Every row comes from one small tree of marks. The marks that hang from a mark follow it in brackets, in alphabetical order. Every link used is in the known rows. Which tree was each row made from?
Known rows:
N(V(S(C H) W)): [-0.03 -0.20 -0.23 -0.14  0.01  0.04  0.18 -0.07  0.28  0.00  0.01 -0.09
  0.02  0.03 -0.02 -0.08  0.17]
S(C H N): [-0.03 -0.14 -0.12 -0.15 -0.20 -0.29  0.07 -0.05  0.27  0.02 -0.23 -0.01
  0.03 -0.11  0.15 -0.15  0.34]
S(N): [-0.01 -0.07 -0.09 -0.14 -0.04 -0.30  0.17  0.03  0.12  0.09 -0.15  0.01
  0.08 -0.06  0.18 -0.13  0.24]
W(L(N)): [-0.21 -0.04 -0.17 -0.14  0.00 -0.27  0.22  0.14  0.47  0.03 -0.03  0.04
  0.08  0.13 -0.07 -0.11  0.16]
V(W(S)): [ 0.00 -0.05 -0.11 -0.10  0.07 -0.24  0.22 -0.02 -0.13  0.15  0.01 -0.10
  0.07  0.14 -0.08 -0.06  0.04]
N(V(S(C) W)): [ 0.03 -0.19 -0.23 -0.15  0.07  0.11  0.19 -0.01  0.30  0.00  0.06 -0.09
  0.03  0.04 -0.03 -0.08  0.13]
S(C H N(V(L))): [-0.07 -0.23 -0.24 -0.19 -0.18 -0.14  0.10 -0.06  0.42 -0.04 -0.21 -0.03
  0.04 -0.08  0.13 -0.17  0.38]
S(H N(V)): [-0.08 -0.15 -0.14 -0.15 -0.10 -0.28  0.16 -0.07  0.21  0.05 -0.26 -0.03
  0.05 -0.10  0.23 -0.14  0.35]
L(N S(C H)): [-0.05 -0.10 -0.23 -0.24 -0.20 -0.35  0.17  0.03  0.49  0.02  0.05 -0.01
  0.01  0.02  0.01 -0.09  0.19]
V(W(N S(C))): [-0.04 -0.05 -0.10 -0.10 -0.04 -0.19  0.22  0.06 -0.12  0.08  0.05 -0.14
  0.07  0.05 -0.18 -0.06  0.07]
N(V(L S(H) W)): [-0.14 -0.19 -0.29 -0.13  0.03  0.01  0.26 -0.07  0.19  0.03  0.07 -0.06
  0.09  0.10 -0.04 -0.05  0.13]
S(C H N(V)): [-0.02 -0.21 -0.17 -0.18 -0.16 -0.17  0.08 -0.06  0.39 -0.02 -0.26 -0.04
  0.01 -0.12  0.18 -0.17  0.39]
V(W(N)): [-0.10 -0.03 -0.05 -0.04 -0.04 -0.26  0.24  0.02 -0.13  0.08  0.11 -0.05
  0.08  0.08 -0.10 -0.05  0.07]
L(N): [ 0.04 -0.05 -0.13 -0.14 -0.03 -0.29  0.22  0.06  0.32  0.05  0.04  0.02
  0.06  0.09  0.06 -0.10  0.16]
V(L(C S(H))): [-0.16 -0.10 -0.36 -0.28 -0.07 -0.22  0.26 -0.06  0.29  0.10  0.14 -0.03
  0.11  0.07 -0.07 -0.07  0.11]
N(V(S(C H) W(L))): [-0.19 -0.19 -0.27 -0.14  0.03  0.05  0.18 -0.01  0.40 -0.02 -0.03 -0.07
  0.03  0.06 -0.10 -0.08  0.17]
V(S(H N) W(L)): [-0.33 -0.08 -0.20 -0.06 -0.01 -0.28  0.24  0.02  0.10  0.06 -0.09 -0.02
  0.08  0.00 -0.03 -0.05  0.14]
L(N S): [-0.04 -0.04 -0.21 -0.23 -0.07 -0.36  0.25  0.10  0.37  0.07  0.12  0.00
  0.05  0.06  0.04 -0.07  0.11]

Write each row's tree:
[-0.05 -0.16 -0.21 -0.17 -0.03 -0.16  0.20  0.02  0.26  0.03 -0.13 -0.02
  0.09 -0.03  0.16 -0.14  0.28] => S(N(V(L)))
[-0.17 -0.07 -0.25 -0.21  0.08 -0.18  0.27  0.16  0.43  0.05 -0.14 -0.09
  0.08  0.12 -0.11 -0.12  0.17] => W(L(N(V)) S)
[-0.20 -0.10 -0.22 -0.16  0.03 -0.17  0.23  0.13  0.57  0.00 -0.06  0.01
  0.06  0.13 -0.05 -0.12  0.20] => W(L(N(V)))
[-0.11 -0.13 -0.23 -0.21 -0.14 -0.04  0.24  0.05  0.12  0.02 -0.10 -0.18
  0.09 -0.04 -0.15 -0.10  0.24] => W(N(V(L)) S(C H))
[-0.02 -0.10 -0.20 -0.25 -0.13 -0.26  0.13  0.07  0.32  0.06 -0.04 -0.03
  0.03 -0.09  0.10 -0.11  0.20] => L(S(C N))
[-0.03 -0.10 -0.32 -0.22 -0.01 -0.21  0.29  0.02  0.42  0.03  0.19  0.01
  0.12  0.14 -0.06 -0.11  0.12] => V(L(C N))
[ 0.01 -0.17 -0.19 -0.15  0.02 -0.07  0.17 -0.07  0.16  0.05 -0.08 -0.13
  0.02  0.09 -0.03 -0.10  0.18] => N(V(W(S(C H))))
[-0.03 -0.12 -0.19 -0.17 -0.11 -0.12  0.15  0.01  0.25  0.03 -0.13 -0.03
  0.06 -0.15  0.10 -0.10  0.25] => V(S(C H N))
[ 0.01 -0.22 -0.24 -0.20 -0.09 -0.05  0.12  0.04  0.46 -0.04 -0.13 -0.03
  0.06 -0.05  0.12 -0.17  0.32] => S(C N(V(L)))
[ 0.04 -0.16 -0.24 -0.23 -0.02 -0.07  0.17  0.06  0.25  0.05 -0.19 -0.13
  0.08 -0.04  0.04 -0.15  0.26] => W(S(C N(V(L))))
[-0.34 -0.06 -0.31 -0.26 -0.04 -0.35  0.24  0.04  0.43  0.08 -0.08 -0.03
  0.07 -0.03 -0.04 -0.10  0.18] => W(L(C S(H N)))
[-0.14 -0.14 -0.24 -0.17 -0.11  0.05  0.26  0.07  0.23 -0.01  0.04 -0.09
  0.10 -0.06 -0.10 -0.08  0.21] => W(N(V(L S(C H))))
[-0.13 -0.18 -0.27 -0.15  0.09  0.10  0.19  0.05  0.42 -0.02  0.02 -0.07
  0.04  0.08 -0.11 -0.09  0.13] => N(V(S(C) W(L)))
[-0.08 -0.06 -0.10 -0.09 -0.02 -0.39  0.21 -0.06 -0.16  0.13 -0.12 -0.10
  0.06  0.05  0.02 -0.08  0.14] => V(W(S(H N)))
[-0.17 -0.14 -0.27 -0.18  0.11 -0.11  0.25 -0.05  0.25  0.07 -0.07 -0.13
  0.05  0.12 -0.11 -0.10  0.14] => N(V(W(L(C) S(H))))
[-0.17 -0.08 -0.17 -0.11  0.02 -0.26  0.17  0.08  0.13  0.07 -0.12 -0.08
  0.06  0.08 -0.12 -0.11  0.13] => V(W(L S(C N)))
[-0.32 -0.05 -0.16 -0.11 -0.07 -0.25  0.23  0.12  0.14  0.04  0.11 -0.05
  0.06  0.09 -0.24 -0.05  0.06] => V(W(L(S(C)) N))
[-0.08 -0.19 -0.38 -0.24  0.04  0.08  0.28 -0.06  0.39  0.03  0.06 -0.07
  0.10  0.02 -0.02 -0.09  0.17] => N(V(L(C) S(H)))
[-0.11 -0.08 -0.28 -0.22 -0.09 -0.28  0.27  0.08  0.35  0.06  0.17  0.02
  0.11  0.13 -0.03 -0.07  0.11] => V(L(N S))
[-0.21 -0.16 -0.31 -0.16  0.10 -0.01  0.27 -0.04  0.35  0.02  0.02 -0.08
  0.05  0.06 -0.09 -0.07  0.13] => N(V(S(H) W(L(C))))
[ 0.02 -0.13 -0.18 -0.14  0.10 -0.08  0.22 -0.03  0.09  0.09 -0.04 -0.13
  0.05  0.11 -0.02 -0.09  0.13] => N(V(W(S)))
[ 0.03 -0.11 -0.19 -0.18 -0.04 -0.04  0.16  0.09  0.28  0.03 -0.06 -0.03
  0.07 -0.13  0.09 -0.10  0.20] => V(S(C N))
[-0.15 -0.16 -0.29 -0.10 -0.08 -0.05  0.20 -0.06  0.16  0.02  0.14 -0.03
  0.09  0.10 -0.15 -0.04  0.08] => V(L S(C H) W)
[-0.39 -0.11 -0.25 -0.22 -0.15 -0.12  0.22  0.13  0.44 -0.01 -0.05 -0.09
  0.04 -0.04 -0.19 -0.09  0.23] => W(L(S(C H)) N(V))
